In the rows, 128 means zero.
Known rows, with every step that occurs:
J -> M -> G -> S -> H -> T: [ 89 101 143 135 133 167 112  89  95 154 149 168 120 145 144  41 129 121
 131 130  67 138 145 221 158 151 157 150 132 184 139 113]
P -> J -> S: [ 95  96 128 130  82 170 114 110  89 123 132 133 124 126 140 102 125 124
 172 130  76 124 139 108 149 168 185 102 119 128 132 134]
X -> M -> J: [111 115 130 115  67 167 117  82 103 124 128 129 131 139 151  69 148 133
  98 119  88 109 151 166 151 145 165 129 106  93 132 106]
X -> M -> G -> S: [116 112 143 109  88 165 117 100 101 143 125 183 121 129 155  70 146 133
 115 110  77 129 156 181 153 163 185 136 110  87 126 115]
S -> H -> T: [ 95  98 137 133  90 165 137  76 101 145 139 127 146 151 146  85 120 118
 104 124  96 130 102 172 151 133 147 149 134 163 175 117]
Z -> J -> S -> U: [ 79 105 123 157  95 151 146  93  87 117 137 130 127 112 143  88 150 120
 152 120  97 124 136 130 164 164 212 116 109 143 146 142]
S -> G -> M: [ 81 131 127 107  84 172 149 106 111 139 163 117 137 108 136  80 130 117
 105 119  94 128 139 143 158 128 168 147 122 167 185 112]
N -> M -> H -> T -> F -> B -> J -> S: [ 50  71 150 154 111 193 114  88 130 162 139 147 150 119 162  99 145 139
 135 170  65 137 137 165 162 166 161 150 104 140 153 141]
B -> J -> S -> H -> T -> F: [ 50 106 146 139 107 168 150  49 128 132 149 121 146 134 146 107 127 126
 153 141  80 150 106 134 167 169 152 165 109 137 189 152]
S -> G -> M -> H -> T -> F -> B -> J: [ 34 100 136 108 109 187 168  77 147 137 173 115 156 102 149  89 123 135
  91 163  77 153 131 165 159 128 173 153 110 157 203 139]
X -> M -> H -> T: [112 123 136 117  80 180 107  97  99 146 126 135 146 142 160  85 134 136
 105 123  87 117 139 195 145 136 187 139 122 117 142  96]
J -> S -> G -> M -> H: [ 74 143 124 110  92 171 124 108 101 144 157 124 124 111 136  85 140 111
 157 139  71 107 146 157 158 144 202 164 120 176 171 118]
B -> J: [ 58  97 135 119  70 167 138  98 106 128 137 123 140 132 157  89 136 124
 100 121  98 150 106  95 152 152 172 143 117 125 147 120]
P -> J -> S -> G: [ 89 131 119 143  82 164 144  96  98 115 134 123 125 108 132  99 119 121
 166 143  88 123 139 109 154 160 183 104 124 134 180 142]
B -> J -> S -> G -> M -> H -> T: [ 22 144 131 122  81 186 124 104  93 140 166 107 135 113 148 103 135 116
 157 158  78 154 135 173 158 143 188 164 127 172 174 108]
H -> T -> F -> B: [106  66 146 121 120 170 148  86 138 136 147 139 158 115 153  95 125 147
  98 130  70 122 115 166 154 144 146 149 111 120 159 160]
M -> H: [100 113 135 114  92 162 113 102 111 142 130 139 133 137 153  79 134 121
 103 111  80 106 113 142 144 141 196 144 126 151 138 117]
M -> J -> S -> G: [ 83 148 127 139  92 152 129  81 105 114 137 118 121 112 138  83 143 117
 146 139  76 105 129 159 157 157 163 156 119 134 167 142]
G -> S -> H -> T -> F -> B -> J -> P: [ 50  40 144 127 120 165 162  66 125 138 143 170 145 127 153  87 136 128
  93 175 128 160 120 141 167 158 143 160 102 125 180 165]
H -> T -> F -> B -> J: [ 62  58 147 126 105 174 157  79 138 129 150 129 160 116 161 100 128 145
  92 147  81 155 108 134 156 151 149 147 107 110 165 155]
M -> H -> T -> F -> B: [103  79 144 115 125 170 134  82 142 141 143 147 154 123 155  91 125 141
  96 135  61 109 114 180 149 139 174 149 114 135 156 155]
G -> S -> J: [ 93  81 143 128 102 152 157 141  91 134 135 172 144 127 145  71 129 122
 116 117  83 154 116 125 157 163 188 176 117 136 166 136]
F -> T: [107 128 128 116 124 165 138 110 105 147 135 144 104 130 153  86 127 129
  98 127  90 114 110 142 150 140 181 138 135 120 130 142]
Z -> J -> M -> H -> T: [ 78 120 128 133 108 178 102 102  94 141 149 119 139 146 159  52 145 132
 125 143  79 133 145 198 149 139 188 100 126 189 129 101]
G -> S: [ 95  98 148 118 101 158 129 121 103 146 134 185 127 123 148  85 140 125
 120 106  76 129 118 139 153 163 170 150 121 130 142 129]
G -> S -> H -> T -> F: [ 90 105 159 130 136 161 151  66 139 150 145 178 141 128 139  92 122 131
 120 112  68 138 110 177 162 156 144 157 116 148 196 152]
N -> M -> H -> T -> F -> B -> J -> Z: [ 54  70 147 152 112 199 117  84 138 148 143 141 158 124 206 108 142 141
  88 177  67 137 145 166 163 145 157 155 106 150 153 130]
M -> G: [105 113 139 116  87 161 115  97 107 135 134 131 129 135 153  78 131 122
  99  99  79 120 123 167 150 142 177 142 124 132 121 123]
Z -> J -> B: [ 87 104 116 121  70 161 132  87  89 128 126 132 141 138 152  82 154 114
 117 149 120 123 135 132 152 148 179 144 107 134 140 128]
T -> F: [106 114 145 116 116 163 143  78 147 131 142 137 145 116 146  89 131 138
 103  92  73 116 112 121 157 154 167 147 104 126 161 153]

Rows:
[105 110 129 120 110 168 102 101 104 135 148 127 123 132 151  38 136 126
 114 111  73 116 149 167 155 148 180 139 120 162 106 113]  J -> M -> G
[ 89 104 148 140 160 176 126  66 129 137 156 166 122 132 134  52 105 136
 144 126  51 150 163 196 160 158 160  97 116 173 158 138]  P -> J -> M -> G -> S -> H -> T -> F
[ 93 121 143 122  98 173 105 110 103 146 135 133 143 140 157  92 128 127
 106 113  76 121 110 191 142 135 181 147 136 156 136 111]  M -> H -> T
[ 57  60 145 130 106 173 147  83 126 128 148 132 150 113 157 111 137 142
 147 162  68 146 116 132 161 172 158 162 102 104 152 167]  H -> T -> F -> B -> J -> S
[ 85 109 151 137 167 170 134 125 125 140 157 169 152 120 148  43 124 140
 131 123  51 151 139 182 161 162 198 179 109 180 163 140]  G -> S -> J -> M -> H -> T -> F
[ 61 105 130 124  92 174 113  94 102 128 149 114 124 134 160  41 139 125
 110 127  84 148 142 134 157 154 183 138 118 150 111 107]  B -> J -> M -> G
[ 49  74 142 153 131 166 153  75 126 121 146 140 143  96 153  98 127 134
 135 147  72 132 124 143 162 163 213 166 103 128 155 166]  M -> H -> T -> F -> B -> J -> S -> U
[ 55  58 128 125 101 182 117 108  98 141 149 128 141 137 164  50 136 130
 108 176  80 140 134 154 149 141 183 143 126 164 126 108]  F -> B -> J -> M -> H -> T
[ 95  90 144 129 107 150 143 133  93 132 134 169 136 132 150  65 127 120
 110 111  75 156 129 162 156 159 194 174 118 135 145 135]  M -> G -> S -> J
[ 59  97 131 125  70 170 130 100 102 113 140 122 136 132 200 107 146 122
 110 146  87 142 122  94 158 152 177 162 113 129 137 121]  B -> J -> Z
[ 76 141 118 139  78 153 152  82  98 120 136 116 132 115 142  93 152 119
 154 155  97 124 128 136 161 161 181 114 117 137 192 146]  Z -> J -> S -> G
[ 69  99 130 112  83 166 116  79  89 142 160 121 113 144 127  76 149 106
 153 141  67 112 148 169 162 145 155 157 108 175 149 111]  G -> M -> J -> S -> H
[ 75 161 142 110 124 185 142  82 149 142 171 118 150 103 139  91 119 131
 107 112  69 128 133 200 158 124 174 153 118 180 199 131]  S -> G -> M -> H -> T -> F
[ 54  96 133 129  71 164 127 103  93 127 137 126 129 127 154  98 145 120
 154 138  88 143 115  96 158 174 182 159 113 118 138 131]  B -> J -> S
[ 95  52 154 125 137 157 167  67 137 152 144 189 144 125 140  87 126 135
 109 147  67 131 114 173 158 153 139 158 112 136 195 164]  G -> S -> H -> T -> F -> B
[ 88 106 131 148  83 184  81 105  96 147 128 127 130 137 153  67 155 119
  74 127 133 114 157 176 160 143 135 131 113 157 112 110]  N -> M -> J -> P
[ 73 104 137 140 124 165 119  77  91 148 152 157 122 153 147  43 144 123
 133 150  75 155 154 227 158 151 162 105 126 184 149 111]  Z -> J -> M -> G -> S -> H -> T
[ 78  99 130 129 117 154 132  72  97 142 144 164 112 151 141  30 153 116
 129 147  79 140 157 179 161 157 178 103 115 180 151 116]  Z -> J -> M -> G -> S -> H
[ 93  86 133 125 106 156 130 137  80 126 131 161 132 130 154  59 135 114
  98 124 127 156 139 163 159 160 194 177 114 136 124 140]  M -> G -> S -> J -> P
[ 95  49 133 137 116 168 155  58 121 131 144 137 140 129 133 103 112 135
 160 170  67 125 136 143 157 158 153 108 110 136 182 166]  P -> J -> S -> H -> T -> F -> B
[ 88  94 150 131 106 160 137  93  97 156 138 178 134 144 143  88 125 121
 121 126  83 139 109 182 153 149 147 155 133 157 174 122]  G -> S -> H -> T
[ 58  92 123 120  68 172 123 104  95 123 134 116 137 131 161  84 144 118
  88 135 150 148 120  96 159 151 173 146 114 126 129 125]  B -> J -> P
[ 85  95 138 141 128 177 111  90  88 142 149 163 115 146 137  47 109 124
 145 138  66 154 163 203 151 149 164  94 133 183 137 109]  P -> J -> M -> G -> S -> H -> T
[ 77 116 140 101  94 190 100 124  98 159 162 126 142 136 151  91 128 123
 113 113  69 131 134 204 146 123 179 149 130 183 131  95]  G -> M -> H -> T
[ 91  87 148 156 106 172 123 139  92 159 129 176 142 131 151  56 133 122
  99 115  83 161 146 180 162 160 172 160 118 156 149 118]  N -> M -> G -> S -> J
[ 37  71 119 113  69 174 163 105  95 131 164 119 131 102 141  89 145 117
 145 184  90 145 143 105 165 153 174 159 110 139 180 131]  F -> B -> J -> S -> G -> M
[124 115 130 111  69 170 118  85 103 133 127 133 131 138 157  72 140 133
  99 109  90 117 152 172 151 149 183 132 112  91 126 108]  X -> M -> G
[ 47 133 124 138  72 160 153  88 101 117 138 116 131 108 146  96 140 114
 149 149  98 141 114  96 162 168 180 158 120 123 186 137]  B -> J -> S -> G
[ 71 147 133 112  96 186 127 110 107 149 164 116 141 117 145  87 123 119
 107 126  81 131 134 207 150 117 178 151 136 189 180 102]  S -> G -> M -> H -> T
[100 110 146 130 119 165 152  50 140 142 146 129 152 137 141  91 115 131
 105 113  82 127 104 166 159 140 142 153 117 155 194 146]  S -> H -> T -> F
[ 34  88 136 122 102 184 169  84 127 130 176 114 150  89 142 106 133 134
 149 176  72 156 140 148 171 154 154 165 101 137 196 154]  H -> T -> F -> B -> J -> S -> G -> M
[ 94 111 125 120  80 162 110  88  93 123 126 134 129 135 148  73 146 113
 109 134 100 102 134 156 150 145 162 185 111 130 116 125]  M -> J -> B
[ 59  48 140 126 105 165 174  46 140 134 149 127 158 134 150  90 122 132
  90 161  89 152 102 128 160 143 141 152 110 130 199 152]  S -> H -> T -> F -> B -> J
[ 50  96 129 156  88 157 147 100  90 114 138 130 127 105 147  89 137 117
 145 119 101 140 123  90 164 169 211 158 111 130 141 136]  B -> J -> S -> U
